Known rows, with every step that occurs
gipusud -> revub -> zute -> rotelur -> bezo -> pebe: [ 68  12 -22  50   6 -35  39  39  32  40  34  27   3  28  21  -5  41 -16]
zute -> rotelur -> gipusud -> revub -> bezo: [ -9  20  -4   2 -10  14  25  51   6  22  50  54 -21  -6   3  13  37  -9]
rotelur -> gipusud -> revub -> bezo -> pebe: [-10  58  -5   1  24  21  69  63  13 -14 -16  44 -26 -33  12 -12   8 -10]
revub -> bezo -> zute -> rotelur -> gipusud: [ 51  12  -9  18  14 -17  30  64 -12  33  20  44 -18  -4  -7 -23  -4 -13]
zute -> rotelur: [  3 -18   3  12 -11   1  -6  -4  -1  32  51  17  -7  21   5  24  24  -7]
zute -> rotelur -> gipusud -> revub -> bezo -> pebe: [  2  45 -14  16   0  15  57  62  19  16  20  50 -25  -1  15  -2  24 -10]
gipusud -> revub -> bezo -> zute: [ 54  -1 -15   6  32  27  37  61 -10  13  19  35  -3 -37   2  50   8 -14]
gipusud -> rotelur -> bezo -> zute: [ 64  18 -17  21  37 -17  24   9 -15  27  39  22  -6   1   8 -12  12 -22]
zute -> rotelur -> gipusud: [-17  16   6   0 -10  -9  15   9 -10  24  27  24 -23  10  10 -25  17  -8]
zute -> bezo: [ 19   6  28  13  14 -32  -4  14  13  20  42  24  -4 -28 -11   0  13  -9]
bezo -> pebe: [  6  18   2  10  22  15  35  12   6  -4 -18   8 -14  -7  12  -3  -5  -6]
revub -> bezo: [ -2  -6  13   9  29   4  -6  37  10   4  18  37  -9 -17 -19  23   1  -4]
bezo -> revub -> zute -> rotelur: [ 45  -6 -16  50  -7 -19 -23   8  -6  41   3  23   5  39  16  -9  22   1]
rotelur -> zute -> bezo -> revub: [ 62  55   0  40  18 -25  -6  38  -3  17  20  35   1   9   5 -62   8  -5]
gipusud -> revub -> zute -> rotelur: [ 28 -27  -8  18 -20 -11 -14  15 -10  40  37  29   4  17  29  57  40 -11]
zute -> bezo -> pebe: [ 33  31  18  29  24 -29  31  19  29  15  11  21  -7 -17  -2 -25   1 -10]
gipusud -> rotelur: [-23   4   4  -8   9  11 -15 -23 -24  12  28  25 -12  10  21  39  19 -10]
revub -> bezo -> pebe: [ 13  16   5  26  39   7  24  46  26  -2 -11  37 -14 -11 -11   1 -11  -4]

Rows
[ 32  34   9  35  14 -14   9   8  13  19  24  20   0 -19  -5 -29  17  -1] | zute -> bezo -> revub
[ 65 -15 -23  17   3  22  29  58  -6  42  62  40  -2   0   2  59  26 -15] | gipusud -> revub -> bezo -> zute -> rotelur
[ 29  -3   1  32   6 -23  10  12  25  38  77  18  -5  20 -13 -25  34 -11] | zute -> rotelur -> bezo
[ 29  39   9  13  12 -41 -37  18 -16  23  53  56  -6  23  18 -13  16 -14] | gipusud -> rotelur -> zute -> bezo
[ 37  23 -24  -7 -12  15  58  32 -34  30  29  17 -16  -4  29   4  28 -17] | bezo -> zute -> rotelur -> gipusud -> revub
[ -4   0   3   1  16  32  13  44   7   1  39  40  -7 -31  -4  52  24  -7] | gipusud -> revub -> bezo
[-29  38  -1 -24   3  27  45  14 -19  -8   6  23 -22 -37  24   0  25 -10] | rotelur -> gipusud -> revub
[  3  27  -5  -4  14   0 -29   7 -40   9  24  43 -10  36  31   3   9 -11] | gipusud -> rotelur -> zute
[ 57  20   5  32  13 -40  26  37  22  22   2  34   5 -23  24  18  19 -15] | gipusud -> revub -> zute -> bezo -> pebe
[ 77   8  -7  24  42 -17  43  32   0  19  25   3  -1 -24 -12 -27   1 -16] | rotelur -> bezo -> zute
[ 15 -15  -1   4   7  -5  -4  17 -15   9   1  22   5 -18  26  52  25 -10] | gipusud -> revub -> zute
[ 26  29  15   9   2 -57  16  40   2  18   8  46  -6 -43  20 -11  26 -15] | rotelur -> gipusud -> revub -> zute -> bezo
[ 37  33 -15  -7  28  18  60  70 -23   2   1  39 -16 -48   6   4   6 -14] | rotelur -> gipusud -> revub -> bezo -> zute
[ 45  29 -18  55  31 -37 -15   0  -1  25  10  33   4  26  17 -34  25  -8] | gipusud -> rotelur -> bezo -> revub -> zute
